Each row was made from one small tree. Brackets hold a mark, then the marks that hang from it, in the order of their numbers. Every link used is in the known rows. Write each row's tree.
Known rows
(Z668 (Z448 (Z194 (Z370 Z637)))): [-370, -240, 106, 190, 198, -240, 16, -19, 73, -164, 72, 185, 2, -331, -789, 48, -370, -168, -234, -13, -148, -812, -38, 30, -48, -208, 436, 72, 191, -61, -254, 0, -64, -116, 11]
(Z448 (Z194 (Z370 (Z637 (Z570 Z113 Z127 Z641)))) Z668): [87, -130, 55, 259, 144, -223, 64, 5, 105, -176, -129, 234, -527, -211, -144, 21, -483, -388, -33, -154, -335, 255, -134, 68, -234, 108, -278, 301, -80, 11, -98, -177, -87, -166, -224]
(Z194 (Z370 Z637) (Z448 Z668)): [-283, -366, -30, 395, 5, -137, -69, -47, 69, 48, 68, 275, -15, 269, -595, 134, -242, -180, -160, -7, -273, -489, -13, -192, 6, -92, 253, -218, 102, -83, 106, -53, 139, -40, 186]
(Z637 (Z570 Z641)): [-81, 287, -168, -12, -80, 57, -122, 2, 9, 78, 144, -205, 338, -69, 254, 0, -25, 9, -94, -155, 55, 390, -6, 73, -64, 87, 27, -73, 54, -23, -120, 60, -73, -84, 33]
(Z637 Z570): [-170, 387, -79, -226, -134, 9, -124, -1, -118, 96, 233, -183, 499, -195, 131, 77, 61, -31, -204, 12, 171, 9, -161, 119, 83, -26, 205, -377, 207, -71, -150, 89, -110, -65, 178]
(Z370 (Z194 Z448) (Z637 (Z570 Z113 Z127 Z641 Z650))): [454, 27, 110, -79, 124, 72, 235, -231, 4, 139, -252, -38, -266, 330, 254, -193, 199, 254, 437, -168, -98, 300, 296, -275, 18, 132, -353, 423, -342, 82, 261, -21, 98, 212, -106]
(Z448 (Z194 (Z370 (Z637 (Z570 Z650)))) Z668): [-255, -354, 109, 141, 119, 81, -63, 94, 182, -325, 58, 226, -277, -155, -71, 218, -443, -108, -306, 174, -104, -474, -157, 37, 135, 52, 303, -30, -94, 1, 22, 42, -414, -99, -63]
(Z668 (Z448 Z194)): [-375, -168, 25, -19, 181, -157, 40, -120, -39, -54, 60, -9, 249, -333, -295, -163, -225, -173, -95, 112, -121, -593, -183, 104, 57, -361, 150, -108, 301, -123, -288, 103, 56, 43, 74]
(Z370 Z194 (Z637 Z570)): [-103, 260, 108, -309, -101, 21, -268, -115, -133, 77, 158, -64, 197, -63, 69, 206, 303, 2, -276, -113, 200, -304, 25, 116, -66, 16, 283, -174, 221, 71, -151, -125, -337, 9, 149]
(Z637 (Z370 Z194) (Z570 Z113 Z127 Z641 Z650)): [467, 314, 38, -324, -69, 214, 20, 303, -121, 19, -184, -51, -171, 222, 733, -51, 502, 394, 231, 93, 234, 625, 188, 95, 11, 189, -277, 394, -169, 175, 48, -41, 82, 214, -192]
(Z370 Z194 (Z637 (Z570 Z127 Z641 Z650))): [277, 164, 164, -15, 67, -14, -117, -65, -113, -10, -158, -43, -201, 56, 487, 14, 249, 408, 366, -161, -31, 91, 245, 30, 180, 58, -9, 347, -256, 142, -68, -77, -257, 120, -104]
(Z641 (Z570 Z127)): [89, 253, 30, -55, -138, -296, -114, -141, -176, 54, 40, -411, 319, -338, 162, -155, 217, 184, 500, 110, 99, 62, -15, 213, 210, -172, 13, -389, 170, 13, -199, 84, 6, -26, 63]
(Z448 (Z194 (Z370 Z637)) Z668): [-349, -440, 118, 350, 50, -223, -188, -7, 129, -226, 123, 297, -217, -179, -510, 168, -420, -355, -311, 23, -224, -614, -214, 123, -74, -130, 227, -118, 114, 47, -160, -168, -189, -90, -15]
(Z668 (Z448 (Z194 (Z370 (Z637 Z570))))): [-401, -30, 23, -75, 203, -113, 10, 70, -53, -185, 160, 161, 60, -406, -507, 162, -417, -177, -480, 53, -14, -605, -144, -16, -36, -19, 460, -46, 228, -124, -138, 67, -318, -237, -8]
(Z876 (Z641 Z570)): [-176, 50, -118, 51, -173, -45, -205, -195, 130, -48, 241, -602, 352, -190, -73, -67, 503, 79, 228, -50, 203, 113, 48, 59, 65, -98, 147, -319, 121, -96, 66, 77, -76, -130, 54]
(Z127 (Z570 Z113 Z641 Z650)): [473, -99, -144, 256, 19, 329, 179, -238, 237, 153, -70, 103, -27, -131, 127, -209, -98, 204, 395, -52, 64, 453, 115, 52, -63, 14, -196, 420, -485, 17, -51, 116, 295, 75, 22]
(Z637 Z370 Z570): [-213, 442, -85, -329, -180, 100, -289, 354, -221, 26, 207, -81, 473, 85, 230, 153, 204, 102, -404, 80, 378, 142, -175, 124, 11, 71, 194, -350, 278, -14, -122, 113, -123, 80, 41]
(Z127 (Z570 Z113 Z650)): [422, 1, -44, 71, -61, 335, 176, -271, 125, 159, -34, 151, 140, -244, -17, -108, 2, 137, 244, 129, 151, 52, -34, 99, 81, -85, -14, 69, -329, -14, -74, 165, 297, 70, 98]
(Z650 (Z570 Z127 Z641)): [172, 337, -88, 149, -51, -123, -67, -31, -123, 109, -84, -512, 143, -229, 132, -192, 165, 149, 472, -194, -53, 281, 62, 203, 183, -305, -275, -65, -115, 215, -309, -40, 172, -104, -77]
(Z194 (Z370 (Z637 Z570)) (Z448 Z668)): [-339, -102, -73, 118, 7, -28, -27, 67, -26, 18, 130, 210, 61, 211, -338, 224, -293, -212, -393, -12, -112, -321, -96, -218, 15, 61, 280, -309, 146, -153, 179, 29, -87, -167, 151]
(Z448 (Z194 (Z370 (Z637 (Z570 Z113 Z641)))) Z668): [-71, -315, -45, 271, 88, -40, -6, -12, 339, -170, 1, 188, -464, -104, -289, 88, -536, -479, -325, -119, -142, 177, -103, 78, -451, 190, -86, 258, -81, 7, -5, -133, -203, -207, -129]
(Z127 (Z570 Z113 Z641)): [324, 85, -207, 177, -90, 173, 58, -266, 105, 232, 29, 139, 132, -198, -29, -159, -81, -65, 171, -152, 41, 472, 0, 116, -245, 14, -204, 250, -234, -13, -162, 33, 314, -29, 68]

Which tree is each row?
[355, 223, 9, 243, -22, -214, 119, -225, 95, 161, -144, -201, 19, -125, -4, -299, 44, 37, 507, -256, -228, 489, 75, 141, -149, -80, -339, 223, -67, -4, -287, -102, 471, 44, -28]	(Z570 Z113 Z127 Z641)
[-169, 384, -58, -561, -273, 193, -321, 414, -361, 11, 197, -7, 367, 113, 471, 237, 592, 131, -489, 165, 466, -8, -72, 126, -14, 73, 230, -212, 341, 91, -58, -64, -183, 50, 51]	(Z637 (Z370 Z194) Z570)
[-71, 198, -13, 189, 41, -27, -252, -143, 129, 73, 130, -114, 194, 57, -18, 50, -186, 14, -67, -363, 62, 238, 69, 42, -201, 57, 93, 0, -32, -12, -160, 63, -282, -18, 48]	(Z370 (Z637 (Z570 Z641)))
[-77, -203, 153, 154, 177, -135, -21, 99, -29, -326, -76, 292, -391, -244, 42, 148, -384, -9, 5, 136, -220, -387, -194, 44, 332, -54, 146, 14, -131, 44, -94, -41, -301, -63, -151]	(Z448 (Z194 (Z370 (Z637 (Z570 Z127 Z650)))) Z668)
[-190, -134, 11, 263, -27, -126, -3, -83, 70, 98, 108, 126, 210, 148, -670, 143, -92, 17, -143, -96, -87, -431, 106, -243, 2, -7, 365, -166, 89, -40, 60, -7, 136, -108, 109]	(Z194 (Z370 Z637) Z448)
[-373, -213, 49, 76, 44, -102, -185, 113, 34, -224, 154, 270, -139, -250, -245, 285, -427, -364, -525, 47, -80, -426, -320, 49, -53, 18, 250, -205, 139, -19, -87, -95, -417, -230, -11]	(Z448 (Z194 (Z370 (Z637 Z570))) Z668)
[393, 190, 9, -324, -16, 226, 177, 279, -172, 57, -241, 22, -146, 475, 641, -172, 511, 367, 244, 132, 204, 593, 211, -189, 58, 246, -411, 387, -170, 59, 378, 54, 243, 261, -182]	(Z637 (Z370 (Z194 Z448)) (Z570 Z113 Z127 Z641 Z650))
[-105, -145, -38, 80, 260, -32, 186, -44, 292, -104, -15, 114, -184, -303, -512, -24, -538, -281, -265, -160, -106, 6, 63, -16, -394, 90, 90, 411, -2, -100, -76, 35, -131, -225, -134]	(Z668 (Z448 (Z194 (Z370 (Z637 (Z570 Z113 Z641))))))
[382, 78, 33, -10, -98, -88, 202, -283, 100, 46, -153, -487, 72, -309, 230, -268, 131, 307, 737, 189, 91, 220, 157, 226, 213, -108, -197, -126, -158, 61, -77, 160, 189, 66, -32]	(Z641 (Z570 Z113 Z127 Z650))
[412, 325, -69, 163, -59, -76, 136, -147, 62, 169, -198, -561, 54, -252, 2, -254, 176, -30, 512, -185, -72, 513, 109, 250, -51, -235, -479, 41, -215, 212, -311, -61, 382, -94, -111]	(Z650 (Z570 Z113 Z127 Z641))
[-137, -131, 117, -32, -52, -81, -114, -239, -86, 184, 72, 39, 143, 325, -265, 27, 286, 57, -16, -144, 3, -541, 94, -189, -42, -121, 140, -147, 161, 24, 81, -87, 38, 141, 167]	(Z370 (Z194 Z448) Z637)
[178, 80, 34, 37, -80, -120, -7, -131, -67, -41, -57, -426, 170, -277, 354, -165, 149, 417, 723, 241, 82, 4, 100, 181, 469, -169, -10, -223, -79, 55, -87, 187, -8, 102, -2]	(Z641 (Z570 Z127 Z650))
[-119, -395, -104, 363, 119, 130, 68, 108, 228, -69, -45, 197, -207, 365, -64, 98, -409, 83, -65, -52, -192, 56, 144, -295, 108, 175, 117, 141, -328, -58, 304, 113, -111, -24, 8]	(Z194 (Z370 (Z637 (Z570 Z641 Z650))) (Z448 Z668))
[70, 24, 61, 99, 321, -245, 261, -15, 68, -74, -102, 168, -296, -388, -417, -111, -437, -195, 49, -182, -230, 82, 70, 17, -183, 53, -57, 457, -26, -91, -182, -23, -34, -174, -231]	(Z668 (Z448 (Z194 (Z370 (Z637 (Z570 Z113 Z127 Z641))))))
[-292, -156, 52, -179, -24, 22, -120, -106, -176, 74, 55, 145, 32, 374, 43, 125, 112, -196, -309, -9, -28, -420, -111, -201, -13, -48, 20, -295, 216, -85, 181, -77, -215, 111, 182]	(Z370 (Z194 (Z448 Z668)) (Z637 Z570))
[-310, -295, -4, 242, 101, -80, -204, 132, 155, -250, 103, 275, -325, -106, -146, 214, -503, -326, -369, -130, -130, -61, -181, 36, -201, 95, 92, 101, -16, 24, -37, -110, -400, -214, -105]	(Z448 (Z194 (Z370 (Z637 (Z570 Z641)))) Z668)
[-359, 27, -102, -455, -178, 210, -203, 390, -413, 67, 77, 180, 163, 524, 424, 179, 391, -54, -507, 251, 215, -125, -189, -138, 42, 32, -36, -314, 395, -45, 298, -31, -52, 181, 124]	(Z637 (Z370 (Z194 (Z448 Z668))) Z570)
[-76, -83, -158, -287, -83, 279, -34, 300, -77, 118, -81, 119, -107, 588, 398, -22, 271, -192, -332, 67, 178, 459, -16, -118, -360, 175, -403, 106, 112, -27, 350, -42, 143, 203, 9]	(Z637 (Z370 (Z194 (Z448 Z668))) (Z570 Z113 Z641))
[-5, 154, 9, -478, -111, 41, 37, 264, -433, 80, -137, 146, -78, 429, 399, -34, 456, -94, -146, 210, 94, 192, -151, -121, 9, 29, -393, -180, 282, -52, 202, -101, 249, 221, 36]	(Z637 (Z370 (Z194 (Z448 Z668))) (Z570 Z113 Z127))
[246, 337, -58, -411, -103, 83, 60, 281, -320, 157, -152, 34, 5, 424, 466, -127, 519, 130, 39, 12, 203, 645, 107, -179, -120, 229, -426, 204, 104, 31, 251, -60, 276, 165, -133]	(Z637 (Z370 (Z194 Z448)) (Z570 Z113 Z127 Z641))
[205, 26, 64, -403, -18, 171, 155, 294, -281, 20, -279, 134, -207, 534, 587, -49, 441, 150, 71, 353, 102, 142, -41, -150, 209, 63, -363, 19, -4, -1, 321, 50, 214, 331, -42]	(Z637 (Z370 (Z194 (Z448 Z668))) (Z570 Z113 Z127 Z650))
[114, -121, -43, 91, -102, 140, 81, -306, 447, -67, 55, -681, 108, -133, -10, -229, 454, 202, 513, 41, 227, 319, 195, 100, 25, -36, -23, -43, -225, -61, 208, 175, 62, -46, 21]	(Z876 (Z641 (Z570 Z113 Z650)))
[445, 153, 131, 118, -14, -78, 222, -227, 96, 54, -175, -182, 20, -196, 41, -233, 78, 232, 591, 50, -150, 78, 73, 163, 224, -208, -151, 29, -193, 28, -205, 56, 437, 180, 3]	(Z570 Z113 Z127 Z650)
[309, 144, 60, 23, 65, -34, 357, -67, 41, 65, -149, 74, -74, 68, -260, -6, -74, 236, 224, 42, -88, 16, 161, -247, 221, 179, 64, 72, -258, -76, 193, 124, 205, -54, -77]	(Z194 (Z370 (Z637 (Z570 Z113 Z127 Z650))) Z448)
[-256, -334, -39, -83, -110, 0, -29, -48, -195, 99, 12, 67, 97, 278, 64, -26, 276, -136, -103, 153, -176, -440, -87, -126, 48, -204, -56, -279, 272, -19, 125, -145, 213, 160, 258]	(Z370 (Z194 (Z448 Z668)))
[-57, -58, -15, 57, 20, 99, 95, 36, 79, -12, 60, 58, 164, 187, -265, 184, -137, 256, -171, 75, 56, -272, 131, -293, 200, 186, 394, -108, -141, -64, 258, 179, -80, -111, 70]	(Z194 (Z370 (Z637 (Z570 Z650))) Z448)
[-32, -367, 94, 139, 98, 91, 103, 8, 316, -261, -30, 201, -408, -174, -201, 121, -437, -277, -238, 143, -86, -240, -146, 82, -96, 83, 74, 79, -187, 8, 68, 15, -218, -100, -87]	(Z448 (Z194 (Z370 (Z637 (Z570 Z113 Z650)))) Z668)
